Each row was made from one path, in order. Every step used is in the known rows, and no mark comes twice. Write each row's path.
Known rows:
zuse tinilil: [ 14  -7   7   2   8   2  -3   1 -21   5   0   9   4  -8   5   3   0  15
 -20   4 -14 -13   0   5   6   1   4  10  -1   3 -10   9  -2   1  -3   3
   9   0   2   0   2 -25  -9 -11  -1  15   6   5]
nisuk bozut dogaz: [-33  -2 -16  -7 -16  -1  31  -3  20  11  16  -9  -5   6  -7 -10   8 -24
  26  -6  26   4  11   7  -6   1  -2 -25  -2  11  23 -10  -2   5  22  -4
 -31   5 -26   0   5  10  17   9  -3  -8 -14   1]
bozut gogi lesa: [-18   5 -10 -16 -25 -28   1  -2  28  16   9  -4 -12   8  12  25  -1 -24
  21  22  17  13  18  -5 -22  -7  -5 -24   2 -10  -5   8  11  -1  -8   0
   3   5   7   4  -2   0   0   5   6  -3  -2   2]
bozut dadak gesu zuse tinilil vefu: [ 49  -7   9 -14  32  13 -21   2 -47  11   9  30  46 -35 -42   0 -17  47
 -64  -7 -83 -15  32  -1  15  -7 -15   1   4   2 -13   0 -31  15  -4   3
  38  14   3   3   0 -60 -11 -60  -2  28  21  14]
dadak gesu zuse tinilil vefu: [ 44 -11  19 -11  36  16 -18   3 -51  -6   0  20  39 -29 -19   7 -11  51
 -66   6 -73 -26  19  -2  15  -6  -2  14   3   6 -25  17 -30  14  -4   3
  30  15   5   1  -3 -51 -15 -52  -3  33  22  12]
nisuk bozut dadak gesu: [-10   8 -17 -19  -5   8  19  -2   3   8  18   3  21 -11 -51 -12 -10 -13
  -9 -29 -27  14  41  -2  -8  -1 -24 -39   3  -1  24 -27 -12  14  10  -6
   6  12 -16   3   4  -1  10 -30  -2  -1   1   8]
dogaz bozut dadak: [-12   9 -15  -7 -12   2  10  -4   5  20  13   3   7  -1 -36 -15  -7 -15
  13 -20   3  10  25   4   0  -5 -19 -23   0  -1  25 -24  -2   2  18  -4
  -9   2 -14   2   8  12   8   1  -1  -4  -6   6]
zuse tinilil vefu: [ 24  -4  13   3  21   7  -8   2 -31   6  -5  16  -1 -15   8   4  -8  31
 -43   8 -29 -23  -6   6  14   4   6  22   0   6 -26  16  -8   0  -5   2
   8   4  12   2  -2 -30 -14 -17  -1  26  16   4]
gogi lesa suni bozut dadak gesu zuse tinilil: [  3  -2   7 -28 -14 -14 -34  -3 -17  28  12   4  50  -6 -27  14   1   4
 -29   7 -18  16  59   0 -13 -27 -25 -40   8 -18   1 -10 -12  24 -21   8
  38  15 -20   9   4 -24   6 -65   5  -4  -6  10]
dadak gesu zuse: [ 21  -7   5 -15  14  10  -9   1 -20 -12   2   5  39 -14 -27   2  -2  20
 -24  -3 -43  -2  24  -8   1 -10  -8 -10   3   0   1   0 -22  14  -1   2
  24  11  -7   0  -1 -21  -1 -35  -1   7   6   8]
vefu tinilil: [ 14   2   6   0  14  -1 -15   1  -2  -3   4   5   3  -6  -5  -3 -13  14
   1   9 -10  -8  -2   5  19  -4   5  11  -2  11  -5  -2   1  -3  -9   3
  -4   4  13   2  -3 -15  -6 -17  -1  10   8   3]
gogi lesa suni bozut nisuk: [-48   4  -4 -13 -33 -30  -1  -6  31  23  -5 -14   4  19  24  10  10 -36
  44  25  64  25  23   4 -28 -13  -5 -29   2  -8  17  -7  17   9 -11   6
 -11   3 -31   6   3  14  22   3   7 -22 -31  -5]
navukol gesu zuse tinilil vefu: [ 48 -17  22 -10  35  11 -18   2 -50   2  -2  21  37 -21 -16   3 -11  48
 -46  -2 -59 -22  10   1  24  -8   0  25   3   5 -27  21 -32  10  12  -2
  29  15   6   1  -1 -54 -13 -54  -3  36  21   9]
navukol bozut suni lesa: [-23  15   8 -19 -29 -24  11   2  14  36   5  -6  -6  13  12  10  18 -26
  14  -2  58  20  13  -8 -25 -14  -9 -51   6 -18   9   6   4  -5   5  -5
  -1  12 -19   2  11   6   4  16   6 -12  -6   3]
benom bozut: [-20   4  -2  -4 -10   5  21   0   3   2  -1  -7 -11   4 -10  -7   1 -12
   7 -11  11  -6   6   1  -2  -6  -6  -8   0   4  11  -8   2  -1   4  -9
 -21   3  -6   2   2  13   2   2  -1   3  -6   0]
lesa suni: [-10   6  -2  -4 -12 -12 -10  -3  10   7   6  -7  -5  11  12   1   9  -8
   9   5  13   7   8  -6  -4  -8 -10  -6   2  -6  -3   5   4   2 -16   4
 -15   1  -4   1   0  19   1  -2   5  -6 -12  -2]
lesa suni bozut navukol gesu zuse tinilil: [  9 -11  17 -28  -2  -6 -21  -5 -29  24  18  12  52   1 -26   3  13  16
 -21  -7  -5  11  44   4   8 -16 -24 -18   4 -16   1   3 -23  21   6   7
  29  14 -30   1   9 -30  11 -59   1   0  -8  10]
benom bozut suni lesa gogi: [-41  19   3 -21 -43 -40   5  -2  51  36  18 -15 -21  25  10  16  10 -39
  21   4  72  13  33  -8 -26 -24 -26 -45   2 -17  -2   2  13  -1  -9  -1
 -22  12  -8   5   5  26  -2  12   9  -9 -13   1]
bozut navukol gesu zuse tinilil vefu: [ 43 -16  19 -22  33  11 -16  -1 -48  14  13  30  44 -19 -37   2  -4  44
 -47  -6 -53 -12  26   4  24  -5 -13  13   0  -2 -21  15 -37  16  14   2
  37  19  -2   0   2 -60  -3 -55  -3  25  17  15]
gesu zuse tinilil vefu: [ 37 -13  20   1  29   7 -22   3 -48   0  -1  19  19 -19   4   6  -8  45
 -45   8 -45 -28   0   3  20  -6   4  27   1   7 -30  18 -19   4  -5   2
  14   7  10   1  -1 -40 -15 -30  -2  32  19   9]
bozut navukol gesu zuse tinilil: [ 35 -17  12 -23  19   5 -12  -2 -38  14  20  24  50 -13 -42   1   6  29
 -26 -10 -38  -1  33   4  14  -6 -15   0   0  -5  -6   8 -31  15  13   4
  39  14 -12  -2   5 -55   2 -49  -3  15   7  16]
nisuk bozut: [-21   3  -6  -3  -9   2  16  -1   2  -1   6  -7  -6   5  -5  -5   0 -15
  10 -12   8   1   9   3  -4   2  -5 -12   0   5   6  -8   1   2  11  -7
 -16   5 -10   2   3  17   5  -2  -3   3  -2   3]
vefu tinilil zuse: [ 15   5   9   4  23   4 -22   3 -13  -5  11   9   9  -9 -12 -11 -20  31
   8   6 -34 -13  -9   9  32 -13   5  22  -1  14  -7  -1  -2  -2 -19   6
  16   8  18   3  -4 -13  -7 -42  -1  19  14   6]
gogi lesa: [-11   0  -1  -7 -11 -11  -9  -1  12   9  -3  -6  -4   8   3  13   0 -13
   8  14  15   8   7   0 -14  -5   0  -8   0  -7  -8   1   6   5 -10   1
   8   5   5   4  -3   4   2  -3   3  -5  -3   1]
nisuk bozut dadak: [-18   7 -16  -7 -12   0  13  -2   4  15  17   2   2   0 -29 -11  -7 -19
  12 -26  -1  12  24   4  -4   0 -19 -25   1   0  19 -24   0   3  10  -7
 -10   4 -11   3   5  10  10  -7  -2  -2  -2   5]
dadak bozut: [-12   2  -9  -8   0  13  16   4 -12  -7 -14  -2  -7   1   0  -1   0 -10
 -10  -6  -8  -7  -3   5  -6   1   6 -19   1  -2  23  -9 -11   1   3  -4
   4   7 -12  -1   7   8   4  -1  -2   0   0   2]
dadak gesu: [  7   1   0 -11   7   9   5  -1  -2  -8   0   1  20 -11 -23   0  -3   6
 -22  -2 -27   2  18  -6  -3  -1  -5 -15   2  -1   6  -2 -12  10   0   0
  19   8  -5   0  -2 -13   0 -22   0   1   2   3]
tinilil zuse: [  0   2   2   5   8   5  -6   1 -11  -3   7   5   4  -3  -8  -9  -6  18
   5  -3 -25  -5  -6   3  13 -10   0  11   1   3  -1   1  -4   0  -9   3
  21   5   5   1  -2   1  -1 -25  -1   8   7   4]
gogi bozut navukol: [-17   5   5 -17  -9  -5   7   2  -3   6   1   6   7   8  -8  -5  10 -14
  -4  -5  24  13  22  12   8   5  -7 -20  -4 -13  20 -17  -3   9  -3   0
   8  -1 -15   2   7   7  14 -19   1 -13  -9   3]
lesa gogi bozut navukol: [-31  10   7 -20 -20 -21  -7   1  18  11  12   1   5  17   3   4   6 -20
  -6  -2  38  15  34  11  -1   0 -15 -26  -5 -18  10 -16   3  13 -17   7
   7   4 -13   3  10  27  10 -18   4 -17 -13   0]
suni lesa gogi bozut dadak: [-28  16  10 -19 -29 -39 -18   3  29  22  12  -2   4  19   1  10  -5 -30
 -13  -2  56  30  42   8 -11 -12 -18 -41  -2 -27   9 -21   6  11 -20   3
   1   7  -7   9   7  27   2 -16   7 -18 -10   0]
suni bozut benom: [-26  -5  -6  -1 -10 -10  15  -4  16   4 -10  -9  10   1  13  -5  -1 -14
  10   0  30   9   8   8 -13   7  -1 -16  -1  -1  25 -18   6   3  18   3
  -8 -10 -36   2   4   0  14   7  -2 -13 -13  -6]

Which path is each row?
[-27   7 -12 -13 -23 -12  30  -2  18  10  10  -4 -19   4   0   5   2 -21
  21  -4  13  -1  17  -3  -8  -7 -12 -23   2   0  13  -1   7  -7   7 -10
 -24   3  -2   1   3   9   0  12   1   6  -5   2] -> benom bozut gogi
[-19   8  11 -10 -18 -33 -19   0  32  12  16  -8  -3  19   9  20   0 -15
 -11  11  47  16  22  -2 -18 -10 -10 -19  -1 -17 -15   4   5   6 -17   6
  -9  13   1   4   1  20  -7   7   5 -10  -5   0] -> suni lesa gogi
[-26  12  -6 -26 -29 -17 -17  -6  22  29   7  -8  25   7 -27   9  -1 -23
  -5   3  15  33  52  -4 -24 -18 -28 -52   7 -22  18 -22   1  21 -17   4
  22  13 -20   8   2  12  15 -41   7 -24 -16   0] -> gogi lesa suni bozut dadak gesu
[-37   7   3 -11 -32 -23 -18  -4  20  19  -4 -18  -1  22  20  15   7 -26
  15  18  49  19  20   0 -18 -16 -10 -26   5 -17   0  -4  14   9 -17   3
  -3   5 -14   6   1  30  10 -12   6 -20 -19  -4] -> gogi lesa suni bozut
[ -2  -8  -2 -30   2   6   9  -3 -15   8  25   9  40   1 -52  -9   4  -1
   5 -28 -16  12  41   1   5  -7 -23 -21   0  -4  10  -9 -29  18  25  -6
  12  20 -24   0   6 -13  16 -39  -4   2  -1  15] -> nisuk bozut navukol gesu zuse
[-20   6  -9 -16 -11   4  16  -5   7  16  17   3   7   5 -36 -11   8 -13
  13 -12  18   8  27   3   0   1 -19 -21  -3  -4  19 -16  -6   7  19  -2
  -8   7 -19  -1   9  13  12   5  -1  -9 -11  10] -> dogaz bozut navukol
[-36   2  -8  -5 -22 -21   3  -7  26  12  -3 -15   6  12  24  -3   9 -22
  21   4  42  16  17   3 -18   0 -11 -22   1  -6  20 -13  10   6   4   7
 -21  -8 -40   3   4  20  16   6   3 -19 -24  -8] -> lesa suni bozut benom
[  2  -6  31 -38  -6 -31 -26   2 -12  18  20  12  46  12 -17  17   7   3
 -42   0  27  18  60  10   4 -18 -17 -26  -2 -28  -9   2 -24  26  -8   7
  32  22 -16   6  10 -21  -1 -60   3   1  -2  14] -> suni lesa gogi bozut navukol gesu zuse tinilil
[-46  15 -18 -23 -45 -37   3  -8  43  27  17 -15 -17  23  10  18   8 -42
  44  19  42  19  36  -7 -25 -19 -23 -38   5 -12   6   5  13   2  -7  -1
 -29   9  -7   5   3  38   5  11   9  -7 -20   5] -> dogaz bozut gogi lesa suni
[ 39 -19  16 -12  22   6 -13   0 -41  -1   4  14  42 -14 -19   2  -4  31
 -28  -6 -44 -10  16   0  14 -11  -2  11   2   2 -13  15 -26  10  11   1
  31  10  -3   0   2 -49  -6 -47  -3  25  12  10] -> navukol gesu zuse tinilil
[-30   4   3 -33 -28 -20 -13  -8  19  32  11  -6  25  22 -22  10  12 -27
  12   3  44  35  45   1 -15 -14 -25 -39   4 -27   9  -7  -5  22  -1   4
  21  16 -25   5   4   9  22 -36   6 -27 -21   2] -> gogi lesa suni bozut navukol gesu
[-33  11  -6 -13 -34 -29   0  -5  24  17  10 -10  -6  13  25  15   9 -21
  20  12  34  18  22  -4 -12  -9 -15 -33   6 -13  11   2  12   0  -5   2
 -17   0 -16   3   4  21   7  -2   7 -11 -15  -4] -> lesa suni bozut gogi
[-48   3  -9 -11 -34 -33  -5  -8  38  21  -6 -21   2  21  28  10   8 -35
  30  18  59  24  24   3 -31  -7 -12 -30   2 -14  14 -12  16  10  -7   7
 -15  -4 -35   7   2  24  16   3   6 -24 -28  -7] -> gogi lesa suni bozut benom
[-22   0   0  -7  -8 -10  22   2   5  -3 -16   0   3   3  19  -8   5 -22
  25   7  31   8  10  12   1   4  10 -13  -4   3  30 -13   4   2  -2   0
  -6  -7 -24   3   5  -2  17  -1   1  -6 -16  -3] -> gogi bozut nisuk
[-23  -2 -20  -9  -1   4  28   0   6  -5 -18  -6  -4  -1   8  -7   1 -20
   5  -6   0  -2   1   7 -18  10   3 -22  -2   1  37 -17  -8   1  15   0
  -9  -2 -32  -1   8   3  11  16  -3  -4 -10  -1] -> dadak bozut benom
[-14   1  -4 -27  -6   8  27  -5   3  16  12   5  15   3 -52 -13   6 -12
   3 -26   5  10  32   2   3  -6 -22 -22   0  -6  20 -11 -16  10  23  -9
   4  15 -17   0   6  -8  14 -22  -2  -3  -9   8] -> benom bozut navukol gesu
[-42   8   0 -23 -35 -24 -16  -6  21  32  11  -9   6  24  -3  14  16 -29
  15  13  56  29  36   3 -19 -12 -22 -37   3 -25   6 -11  10  15 -14   6
   4   9 -22   5   4  23  19 -15   7 -30 -24   2] -> gogi lesa suni bozut navukol
[-13   5   0 -30 -22 -15 -32  -4   3  24  10  -4  46   3 -32  10   0 -10
  -6   1  -2  29  57  -6 -18 -26 -30 -49   8 -21  11 -18  -9  24 -18   5
  28  16 -23   8   3   2  14 -56   6 -18 -12   5] -> gogi lesa suni bozut dadak gesu zuse
[ -9  11   3 -14 -23 -28  -2  -1  29  28   7  -5  -9  12  10  14  10 -21
  19  13  47  17  15  -9 -17 -12 -11 -31   3 -16  -5   8   4  -3  -1   2
   0   4  -4   2   0  -5   1   7   7  -9  -4   4] -> bozut suni lesa
[-35   5  -5 -16 -34 -29   2  -3  25  20   2  -9  -5  10  18  26   0 -28
  19  21  39  18  22   1 -21  -8  -3 -36   4 -15   7  -2  16   2   1  -2
   7   3  -7   6   1   7   7  -2   4 -12  -7  -1] -> suni bozut gogi lesa
[ 24 -12   8 -14  14   5 -10  -1 -20  -5   3   5  38  -5 -25  -3  -3  16
  -6 -11 -30   2  15  -4   9 -13  -6   3   3  -1  -2   6 -25  10  14  -2
  24  11  -6  -1   0 -23   2 -35  -2   9   6   5] -> navukol gesu zuse
[-43   7   7 -16 -27 -46  -2   1  43   6  -1 -14   0  24  32  11   2 -35
   0  10  75  24  31   8 -22  -1  -6 -31  -5 -19  11 -15   9  11 -11   7
 -20  -2 -26   7   5  29   4   5   5 -18 -20  -4] -> suni lesa gogi bozut benom
[-23   9 -14 -12 -22 -13  23  -4  19  10  15  -3  -8   3  -3   4   2 -20
  26   1  14   5  21  -3  -6  -4 -11 -25   2   1  16  -1   3  -4  19  -6
 -22   3  -8   1   6  14   2  15   1   4  -6   5] -> dogaz bozut gogi
[-41  13 -20 -27 -36 -28   5  -2  27  17  -1 -12 -23  20  22  25   9 -41
  23  21  22  14  22  -4 -32 -14 -11 -47   6 -18  16   3   4   2 -21  -1
 -10  13  -9   4   5  26   5   4   9  -7 -14   2] -> dadak bozut gogi lesa suni
[-28   0 -18  -4 -10  -5  29  -6  22   5   0  -9   3   3  -5 -14   0 -20
  27  -7  20   4  14   4 -13   5  -9 -14  -3   7  26 -16  -1   2  27  -1
 -28  -6 -32   1   6  14  11  24  -2  -3 -15   2] -> dogaz bozut benom
[-10   2  -7 -26  -4   8  21  -7   5  16  16   6  26   3 -54 -13   3 -12
   8 -22   7  15  36   1   5  -3 -23 -22  -1  -6  23 -12 -21  13  35  -4
   6  14 -22  -1   8  -1  16 -15  -3  -5  -8  10] -> dogaz bozut navukol gesu
[-35   3  -3  -6 -21 -18   8  -6  20  15  -3  -9   6  10  20  -2  12 -22
  35  11  47  17  15   4 -13  -6  -4 -22   2  -2  25  -7  11   4  -2   6
 -17  -2 -36   2   6  10  21   6   4 -17 -27  -5] -> lesa suni bozut nisuk
